Known rows, with every way that one mark hangs from another:
sodo(lalop(gotik nimab) vogo(pafoz)): [ 0.79 -4.07  1.61 -0.52 -2.17 -0.81 -0.67  1.73 -1.26  1.07  0.74 -1.07
  4.98 -4.21 -2.47  0.39  5.77 -2.29 -2.22 -1.50  2.03  1.71 -3.53  2.01
 -1.11]
neda(dunesi(dimod nimab(lalop(gotik(vogo(pafoz)))))): [-0.06 -2.19  0.42 -2.82 -5.33 -1.61 -1.88  1.14 -1.09 -1.06 -1.74 -0.99
  4.78 -2.14 -1.61  0.01  3.28  2.85 -0.42  0.77 -0.21 -0.67 -7.29  2.91
 -1.64]
lefo(kove): [-0.12 -0.49 -2.10  0.30  1.44 -0.27  0.99 -0.28 -1.00 -0.05  0.08 -0.05
 -1.85  0.88  0.43 -1.03  0.19  0.46  0.60 -1.59 -0.63 -0.77 -1.07 -0.30
 -0.31]
pafoz(lefo vogo): [ 1.07  0.54 -0.12  3.20 -1.00  0.02 -2.94  0.22 -2.97  1.24 -0.07  1.12
  0.86  1.60  1.52 -3.56 -0.65  0.70  0.43  1.34  0.12  0.55  2.75 -1.05
 -0.09]
lalop(gotik): [-0.74 -1.53  0.31 -0.40 -1.70 -1.29 -0.18  1.26 -0.55 -0.01 -0.64 -0.25
  0.80  0.25 -0.25  1.19  1.82  0.08 -0.37 -0.73  1.55 -0.21 -1.42 -0.36
  0.04]
dunesi(dimod neda nimab): [ 0.54  2.24  1.12 -0.83 -1.10 -1.09 -0.25  0.14  0.12  0.55 -0.03 -1.79
  1.71 -1.29  0.38 -0.83  0.16  2.26  0.87 -0.48 -0.50  0.22 -1.77  3.31
  0.18]
dunesi(neda): [ 0.37  1.36  0.25 -0.31 -0.19 -0.18 -0.02 -0.03  0.01  0.60 -0.43 -0.93
  0.38  0.48  1.61 -0.51 -0.87  0.07  0.37 -0.35  0.96  0.48 -0.59  0.72
  0.35]
sodo(lalop(nimab)): [ 0.41 -1.16  0.71  0.31  0.30 -0.32 -0.78  0.76 -1.77  1.63  0.03 -1.07
  0.89 -2.94 -0.86 -0.13  1.99 -0.76 -1.62 -0.78  0.43  0.95 -2.63  1.08
  0.40]
neda(dunesi): [-0.52 -0.74 -0.04  1.25 -1.14  0.32 -1.24  0.71 -0.03  0.40 -0.08  0.09
  1.29  0.77  1.00  0.62  0.29  1.36 -0.06  0.66 -0.09 -0.35 -2.59 -0.31
 -0.09]
lalop(gotik(vogo(pafoz(lefo))) nimab(dunesi)): [ 0.04 -1.29  1.78 -1.71 -2.60 -0.95 -0.65  2.14 -2.67  1.40 -1.89  1.50
  6.68 -1.31 -0.16 -1.86  4.35  0.62 -2.05 -0.27  1.42  0.21 -5.77  1.65
 -0.09]
pafoz(lefo): [ 0.68  0.83 -0.17  1.21 -0.52  0.77 -1.22  0.18 -1.93  0.70  0.11  0.36
  0.34  0.99  0.92 -1.71 -0.03  0.25 -0.08 -0.28  0.45 -0.61  2.58 -0.50
  0.56]
dunesi(neda nimab(lalop(gotik))): [-0.14 -0.38  0.32 -3.06 -2.74 -2.74 -2.00  0.98 -0.89  0.87 -2.09 -2.99
 -0.45 -1.62 -0.28  0.76  0.60  0.92  0.09 -0.61  2.00 -0.73 -4.07  2.67
  0.25]
lefo(kove pafoz(vogo)): [ 0.36  0.37 -2.81  0.26  2.32 -1.30 -0.70 -0.41 -1.48 -0.30  0.19  0.05
 -1.58  2.65  1.13 -4.34 -0.27  0.81  1.54 -1.02 -1.25 -0.07 -0.23 -0.37
 -0.46]
gotik(lalop(nimab)): [ 0.03  0.79 -0.83  1.96 -1.53  0.00 -0.37  0.89 -2.59  0.40 -0.54  0.87
  0.84 -1.41  0.71 -0.58  1.61 -0.58 -2.03  0.50  0.78  0.28 -2.65  0.73
 -0.24]
gotik(lalop(nimab(dunesi(dimod neda))) vogo(pafoz)): [ 1.17  1.97  0.78 -1.42 -3.11 -0.08  0.12  0.08 -2.75 -0.80 -1.71  1.36
  6.57 -2.30  1.39 -3.78  2.87 -0.03 -2.64  0.68  0.24  1.27 -7.52  3.87
 -1.14]
neda(dunesi(dimod nimab(lalop))): [ 0.14 -0.48  0.09 -1.16 -3.13 -1.36 -2.80  0.35 -0.59 -0.14 -0.95 -1.20
  1.26 -1.90 -0.74  0.71  1.56  2.60  0.17  0.68 -0.62 -0.97 -5.31  2.68
  0.23]
vogo(pafoz): [ 0.64 -0.45 -0.17 -1.55  0.23  0.65  0.52  0.29  0.81 -1.25  0.00  0.98
  2.25 -1.35  0.07 -0.66  0.89  0.75 -0.48  0.28 -0.15  0.37  0.03 -0.04
 -1.20]
dunesi(dimod neda nimab(lalop(gotik))): [ 0.53  0.33  0.70 -3.16 -3.85 -3.12 -1.98  0.51 -1.05 -0.12 -1.84 -2.65
  1.09 -2.23 -0.55  0.44  2.01  1.46  0.28 -0.99  1.43 -0.48 -4.59  3.77
  0.69]
lefo(kove pafoz): [-0.08  0.73 -2.86 -1.43  2.72 -0.63  0.80 -0.44 -0.52 -0.71  0.32 -0.56
 -1.94  2.20  0.67 -2.46  0.17  0.41  1.05 -2.36 -0.82 -1.08 -0.57 -0.10
  0.10]
nimab(lalop(gotik(vogo(pafoz)))): [ 0.19 -2.65 -0.26 -4.15 -4.00 -1.57 -0.86  0.22 -1.71 -1.60 -2.48 -0.61
  2.41 -1.23 -1.57 -0.16  2.62 -0.60 -1.03 -0.04  1.63 -0.22 -4.33  1.08
 -1.36]
neda(dunesi(dimod nimab(lalop(gotik(vogo))))): [-0.48 -1.98  0.48 -1.78 -5.38 -2.00 -2.26  0.87 -1.71 -0.12 -1.65 -1.67
  3.10 -1.12 -1.48  0.50  2.70  2.28 -0.08  0.48 -0.05 -0.98 -7.28  3.01
 -0.72]
lalop(gotik(vogo) nimab): [-1.01 -1.84  1.00  0.00 -3.09 -1.53  0.66  1.91 -2.27  1.57 -1.45  0.08
  3.75 -0.46 -1.37  0.54  3.47  0.01 -1.00 -0.36  1.37  0.55 -4.73  0.86
 -0.81]
sodo(lalop(gotik(vogo(pafoz)) nimab)): [ 0.11 -3.21  1.01 -1.45 -2.46 -0.82  0.08  1.66 -2.38  0.80 -1.02 -0.87
  4.69 -3.07 -1.72 -0.69  4.12 -0.49 -2.17 -0.91  1.26  1.32 -4.93  1.39
 -1.54]
dunesi(dimod neda nimab(lalop(gotik(vogo(pafoz))))): [ 0.97 -0.13  0.75 -4.78 -4.73 -2.43 -0.99  0.25 -1.24 -0.89 -2.27 -2.22
  3.86 -2.59 -1.11 -0.94  2.52  1.73 -0.07 -0.45  0.95  0.00 -5.63  4.26
 -1.19]

Rows:
[ 0.32 -2.34  0.93 -5.47 -3.31 -1.99 -1.82  0.16 -1.33 -1.33 -3.03 -0.11
  3.08 -1.93 -0.90 -0.82  2.90 -0.75 -1.79  0.15  1.40 -0.54 -7.49  2.44
 -0.07]
nimab(dunesi lalop(gotik(vogo(pafoz))))
[ 1.07  2.18  1.82 -1.85 -0.48 -1.16 -0.98 -0.63  0.08 -0.23 -0.78 -0.02
  2.42 -0.60  1.88 -1.54  0.77  0.49 -0.42 -0.65  0.16  0.45 -4.36  3.04
  1.95]
nimab(dunesi(dimod neda))
[ 0.06 -1.20  0.64 -3.32 -4.59 -2.64 -1.28  0.21 -1.80 -0.58 -1.85 -1.93
  1.81 -2.16 -2.63 -0.05  2.74  1.13 -0.05 -0.31  0.11 -0.70 -5.13  3.51
 -0.59]
dunesi(dimod nimab(lalop(gotik(vogo))))
[ 0.88  0.29 -2.32  1.32 -2.08  1.22  0.59  0.56 -5.17 -0.11 -0.96  1.70
  3.58 -0.36  0.97 -4.66  2.22  0.08 -1.89 -0.24 -0.01 -0.09 -2.59  0.82
 -2.57]
gotik(lalop(nimab) vogo(pafoz(lefo(kove))))
[ 1.36 -0.23 -2.09 -0.27  0.89  1.09  0.21  0.17 -1.83 -0.71  0.22  1.33
  1.20  0.36  1.32 -3.05  0.85  1.34  0.00 -1.33 -0.35 -0.75  1.57 -0.80
 -0.94]
vogo(pafoz(lefo(kove)))
[ 0.21  2.16  0.35  0.70 -1.15 -0.62 -1.19  0.71 -2.24  0.88 -1.34  0.72
  1.77 -1.48  2.43 -1.52  1.24 -0.74 -2.45  0.28  1.29  0.38 -5.54  2.44
  1.00]
gotik(lalop(nimab(dunesi(neda))))
[-1.07 -1.54  2.10 -1.31 -2.47 -1.96 -0.14  1.77 -2.04  1.73 -2.00  0.51
  4.55 -1.01 -0.75 -0.11  3.67 -0.09 -1.61 -0.29  1.23  0.32 -7.63  2.14
  0.45]
lalop(gotik(vogo) nimab(dunesi))
[-0.33 -1.68  0.29 -1.35 -4.50 -2.21 -2.88  1.41 -0.91 -0.27 -1.43 -1.52
  1.84 -1.72 -0.94  1.51  2.81  2.63 -0.14  0.15  0.33 -1.21 -6.15  2.35
  0.27]
neda(dunesi(dimod nimab(lalop(gotik))))
[-0.11  0.23  2.71 -1.60 -3.58 -2.58 -0.07  1.34 -2.10  1.46 -2.14 -0.01
  5.98 -1.05  0.27 -0.73  4.18  0.45 -1.34 -0.89  1.61  0.91 -8.62  3.57
  1.06]
lalop(gotik(vogo) nimab(dunesi(dimod neda)))
[-0.40 -2.18  0.45 -2.03 -2.80 -0.51  1.06  0.99 -0.77 -0.82 -1.05  0.12
  4.22 -0.06 -0.97 -0.61  2.36  0.28 -0.71 -0.20  0.76  0.37 -2.75  0.23
 -2.21]
lalop(gotik(vogo(pafoz)))
[ 0.72  2.11  2.16 -0.90 -0.61 -1.60 -0.83  0.54 -0.73  1.35 -1.09  0.61
  3.68 -1.87  1.27 -0.71  2.57  0.81 -1.12 -0.54  0.58  0.93 -5.87  3.36
  2.21]
lalop(nimab(dunesi(dimod neda)))
[ 1.30  0.35  1.00 -4.04 -1.77 -1.97 -2.66 -1.23 -0.73 -1.44 -1.89 -0.09
  0.67 -2.29 -0.28 -0.63  2.03 -0.48 -1.08 -0.11  0.26 -0.59 -5.81  3.28
  2.21]
nimab(dunesi(dimod) lalop)
[ 1.06  0.08 -2.01  3.37  0.31 -0.17 -2.10 -0.02 -3.95  1.25  0.06  1.12
 -0.86  2.44  1.98 -4.50 -0.57  1.07  0.93 -0.19 -0.56 -0.08  1.82 -1.25
 -0.26]
pafoz(lefo(kove) vogo)
[-0.29  0.43 -0.59  1.41 -2.95  0.33  0.60  0.29 -3.60  0.46 -1.14  0.58
  2.61 -0.67 -0.04 -1.97  1.37 -1.11 -1.86  1.02  0.34  0.60 -4.04  1.36
 -1.62]
gotik(lalop(nimab) vogo)
[-1.09 -2.61  0.03 -1.53 -4.41 -1.65 -2.35  1.39 -1.58  0.86 -1.95 -1.97
  1.96 -0.62 -1.29  0.93  1.44  1.60 -0.08  0.78  0.34 -1.27 -6.73  1.94
 -1.08]
neda(dunesi(nimab(lalop(gotik(vogo)))))
[ 0.83 -2.13 -0.44 -3.31 -4.45 -1.02 -1.71  0.33 -3.15 -1.07 -2.47 -0.35
  2.54 -0.51 -0.84 -1.33  2.51 -0.53 -0.94 -0.21  2.03 -0.73 -2.53  0.63
 -1.00]
nimab(lalop(gotik(vogo(pafoz(lefo)))))
[ 0.74 -0.05  1.70 -4.82 -4.69 -3.11 -2.17 -0.62 -2.03 -0.82 -3.29 -1.19
  2.90 -0.93  0.27 -1.14  2.76 -0.89 -1.05 -0.80  1.81 -0.19 -8.68  4.10
  1.42]
nimab(dunesi(dimod neda) lalop(gotik(vogo)))
[ 0.34 -1.09  2.62 -1.73 -2.92 -2.12 -0.89  0.97 -2.86  1.61 -1.60 -1.48
  5.01 -2.61 -0.21 -1.43  4.03 -0.74 -2.07 -1.71  1.50  1.34 -8.48  3.88
  0.88]
sodo(lalop(gotik(vogo) nimab(dunesi(dimod neda))))
[ 0.49  1.73  0.62  0.63 -1.84 -0.69 -1.11  0.47 -2.39 -0.23 -0.88  1.50
  2.49 -2.26  1.00 -1.50  2.77 -0.28 -2.64  0.28  0.22  0.35 -5.67  2.56
  0.92]
gotik(lalop(nimab(dunesi(dimod))))
[ 1.93 -1.70  1.98 -0.41 -0.34  0.57 -2.34  0.71 -2.08  1.80  0.88 -0.05
  5.29 -4.25 -0.84 -2.49  4.33 -2.25 -2.39 -0.82  0.94  1.08 -2.85  3.07
  0.49]
sodo(lalop(nimab(dunesi)) vogo(pafoz(lefo)))
[ 0.92  1.00  0.83 -4.01 -0.87 -1.85 -2.79 -0.92 -0.69  0.00 -2.47 -1.09
 -0.28 -1.26  1.46 -0.70  0.03 -0.94 -0.82 -0.14  1.47 -0.48 -5.55  2.96
  2.24]
nimab(dunesi(neda) lalop)
[-0.48 -0.90  2.51 -1.43 -3.27 -2.33 -0.04  1.44 -2.11  0.94 -1.77  0.76
  5.67 -1.44 -1.01 -0.45  4.77  0.41 -1.62 -0.73  0.72  0.59 -8.08  2.95
  0.69]
lalop(gotik(vogo) nimab(dunesi(dimod)))
[ 2.40 -1.09  2.35 -0.45 -1.09  0.29 -2.32  0.36 -2.16  1.09  1.05  0.18
  6.31 -4.53 -1.10 -2.86  5.30 -1.75 -2.31 -1.09  0.58  1.32 -3.26  3.87
  0.66]
sodo(lalop(nimab(dunesi(dimod))) vogo(pafoz(lefo)))
[ 1.64  1.56  1.23 -4.08 -1.93 -2.25 -2.70 -1.27 -0.69 -1.02 -2.29 -0.73
  1.03 -1.83  1.15 -1.01  1.27 -0.42 -0.79 -0.43  1.02 -0.12 -6.11  3.83
  2.50]
nimab(dunesi(dimod neda) lalop)
[ 0.60  1.35  0.49 -1.14 -2.36  0.22  0.21  0.41 -2.69 -0.01 -1.87  1.13
  5.55 -1.89  1.61 -3.53  1.85 -0.57 -2.66  0.94  0.57  1.05 -7.01  3.09
 -1.45]
gotik(lalop(nimab(dunesi(neda))) vogo(pafoz))
[ 0.97  0.15  1.54 -4.43 -3.55 -3.41 -2.85 -0.19 -1.22 -1.07 -2.86 -1.01
  1.70 -1.65  1.05  0.00  2.88 -0.32 -1.18 -1.20  2.42 -0.39 -7.52  3.57
  2.57]
nimab(dunesi(dimod neda) lalop(gotik))
[ 0.51  0.86  1.93 -0.72 -0.32 -1.26 -0.69  0.62 -0.63  0.83 -0.71  1.32
  3.31 -2.39  0.01 -0.27  3.27  0.74 -1.33 -0.18 -0.27  0.52 -5.35  2.68
  1.95]
lalop(nimab(dunesi(dimod)))
[-0.72 -2.08  0.16 -3.12 -3.39 -2.18 -1.35  0.69 -1.67  0.56 -2.08 -2.34
  0.48 -1.69 -2.30  0.33  1.35  0.40 -0.07  0.08  0.64 -1.02 -4.45  2.39
 -1.01]
dunesi(nimab(lalop(gotik(vogo))))
[ 0.06  1.10  0.22  0.78 -1.00 -0.38 -1.18  0.76 -2.22  0.50 -1.16  1.31
  1.46 -1.94  1.14 -1.11  1.79 -0.74 -2.67  0.55  0.70  0.08 -5.11  1.86
  0.76]
gotik(lalop(nimab(dunesi)))
[ 0.16 -1.74  0.29 -1.13 -3.36  0.04  0.11  1.17 -2.20 -0.36 -1.02  0.49
  4.44  0.63 -0.26 -1.79  2.29  0.43 -0.67 -0.39  1.20 -0.14 -0.84 -0.11
 -1.72]
lalop(gotik(vogo(pafoz(lefo))))
[ 0.43  0.36  0.33 -0.99 -2.27  0.44  0.20  0.53 -2.63 -0.45 -1.54  1.77
  5.33 -2.34  0.35 -3.17  2.53 -0.64 -2.95  1.29 -0.02  0.79 -6.58  2.48
 -1.70]
gotik(lalop(nimab(dunesi)) vogo(pafoz))
